Each row was made from one small tree. The marks that hang from a mark follow it in brackets, in alphabetical order. Every link used is in the known rows. Write each row's tree.
Known rows
X{J Q{G H}}: [  2   0  -3  10  -7  -1  27  12 -10 -33   0   1 -16  12   8  21   1   1
   6 -18]
Q{G H{J}}: [  4  -2   7  13   0  -2 -16 -18  -5   0   1   3  -7   3  11  12  10  -3
   2  -7]
Q{X}: [  4  -8   1   0   4  -6   4  -2   2  15   2   9 -14  12   4  -1   2  -4
  -2 -13]
X{J{V}}: [ -5  -6   1  -8   1   7  19  18  -3 -25  -1  -2   9   6 -17  11  -6   0
  -7  -6]
Q{H}: [  3  -5 -13  -3   6   4  -6  -2  -2 -23   3   0 -10  10  -6   0   4  -4
  -7  -4]
Q{G H}: [  6  -6  -3   0   5  -2  -9 -13  -5  -7   0   7 -15  11   9   6   8  -2
   2 -12]
X{J{G V} Q}: [ -7   0  -5  -8  -5   4  23  34  -6 -19  -4  -3  10   1  -7   9 -17   5
   0 -12]
Q{H{J{V}}}: [ -2   0  -4   3   3   8 -17  -6  -2 -13   1  -4  13  -1 -11  15   2  -6
  -6   2]
V{J Q}: [ -1   3   7  -3  10  19  28 -16   6 -11   7   6   7  -4 -10 -27   6   2
   7  19]
J{G{Q}}: [ -4  -6 -14 -13   3  -4  -5  25   5   1  -2   9  -5   3   9 -24  -5   1
  -1  -2]
H{J{V}}: [ -4  -4   9   6   3   7 -14   4   1   5   0   5  21  -2 -11  12  -2  -4
  -7   6]
H{J{G V} Q{X}}: [  4   5   8  -2  -3  -5 -23 -16   5  33  -2 -14  14 -13  -1  15  -5   3
  -2  10]
H{Q{G}}: [ 13  -5   6   0   4  -5  -7 -14   1   6   1   6 -18   9   6  12   6   5
   0   9]
X{J{V} Q{G H}}: [  0   1  -3   2  -5   3  22  15 -11 -30  -2   3   2   8  -2  32  -3   1
   6 -18]
H{J{G V X{Q}}}: [-10   3   2   2  -5  -4 -20  23   1  26  -6   6  24 -15  -1  -6 -10   3
  -3   7]
X{J}: [ -3  -7   2   1  -1   2  23  16  -3 -30   1  -4 -10  10  -8   0  -2   0
  -8  -6]
G{Q{H}}: [  1  -5 -21  -2   3   0   0  17   4 -25   0  12 -10  13   2  -1   6  -8
   0   1]
J{V}: [ -1  -8  -2 -13   9   7  -4  11   0  -2   0  13  16   7 -16   8  -5  -2
  -7  -1]
V{Q{H X{J}}}: [  3   4   6  -6  -1   4  21 -21   2 -16   4  -9 -12   7  -7  -8   6  -3
   5   1]
J{X}: [ -3  -7  -4  -2   2  -9  -6  18   3  10  -1  14  -8   1  -3 -20   2  -1
  -8   7]

Write each row's tree
[  5   2  16   3   2   7  -4 -31   1   0   4   3  -3   3   2  -7  10   0
   8  11] : V{Q{G H{J}}}
[ -3   3 -14   1  -7   1  21  24  -8 -36  -1 -13 -10   3   2   2 -10   4
  -1 -15] : X{J{G} Q{H}}
[ -5   4  15  -6   0   4 -12 -10   4  28  -2  -3  23 -11  -5  -9  -6   1
   1   7] : H{J{G V{Q{X}}}}
[  1   1  -7  10   0   6  -4  11  -4 -16   1   6   8   4  -5  23  -3  -4
  -1  -2] : X{Q{H{J{V}}}}
[  8   0   1  -4  -3  -8   7  -8   3   2   1 -15 -18   3   2   6  -2   4
  -3   2] : H{Q{X{J{G}}}}
[ -4   1 -17  -6  -4 -12 -10  25  -2   9  -4   4  -6  -7   7 -25  -8   4
  -3  -1] : J{G X{Q{H}}}
[  3  -2  15 -15   6   4   4 -16   2  23  -1  16  11   6  -6   4   1   0
   8   0] : J{V{Q{G X}}}
[  1   3  -3   6  -2  -7 -17 -15   0  13   0 -13  -6  -3   9  -1   2  -5
  -2 -12] : Q{H{J{G}} X}
[ -2   6   4  -3  -4  -6 -32   0   6  29  -5 -10  18 -20  -6   0  -5   6
  -6  27] : H{J{G V X} Q}
[ 10   2  12  15  -2  -6 -14 -21   6  19   2  -8  -8  -1   3  18   6  -1
  -4  13] : H{J Q{X}}
[ -8   0   1  -1  -1  -2 -16  12   5  23  -5   4  19  -8   4   1  -5  -2
   1   0] : H{J{G{Q{X}} V}}
[ -1   9   5  -1   4   7  16 -24   3   2   3   6   2 -12   1 -28  14   2
  14  19] : V{J{X} Q{G H}}
[  6  -2   2   5  -4 -10  13 -17  -6  -4   0  -5 -22  11  13  15   9  -3
   8 -27] : Q{G H X{J}}
[  7   4   9   7  -4  -9 -20 -18   5  29   0 -15  -6  -9   9   4  -1   3
  -3  10] : H{J{G} Q{X}}
[ -6   4 -14  -8  -6   5  18  26  -8 -32  -4 -12   8   0  -8  14 -14   4
   1 -14] : X{J{G V} Q{H}}
[ -4   6   4 -12   8  16  21 -13   6  -1   4  -2  10 -12  -4 -42  -1   6
   8  16] : V{J{G} Q}
[  3   1  -1  13  -1  -5 -12 -17   0   5   2  -6  -7   4   3  11   7  -9
  -2 -10] : Q{H{J} X}
[  0  -4   5  11  -6  -2  32  20  -8 -20   0  10 -15  13   9  16  -2   3
   5 -16] : X{J Q{G}}
[ -2   1  -6   3   1   2 -20  -5  -1  -8   1 -12   1  -4   1  -6   0  -2
  -7  -1] : Q{H{J{G}}}
[ -7   1   5  11  -3  -2 -12  20   1  16  -3  13  22  -8  -7   9  -4  -2
  -4  11] : H{J{V X{Q}}}
[ -9   5 -21  -4   1   0   6  18   5  -2  -2   3   5 -16   6 -35   2   0
   5   9] : V{J{G{Q{H}} X}}
[ -1   7   6 -10   5   9  24 -21   6  16   4  -3   5 -11   2 -38   0   4
  11   7] : V{J{G} Q{X}}
[  9  -4   0   3   2 -11  -5 -22  -3  14   0   6 -21  12  16  11  10  -4
   7 -23] : Q{G H X}
[  0   4   5   6  -6 -10 -28  -2   6  25  -2 -12   0 -17   4 -11  -1   6
  -7  26] : H{J{G X} Q}
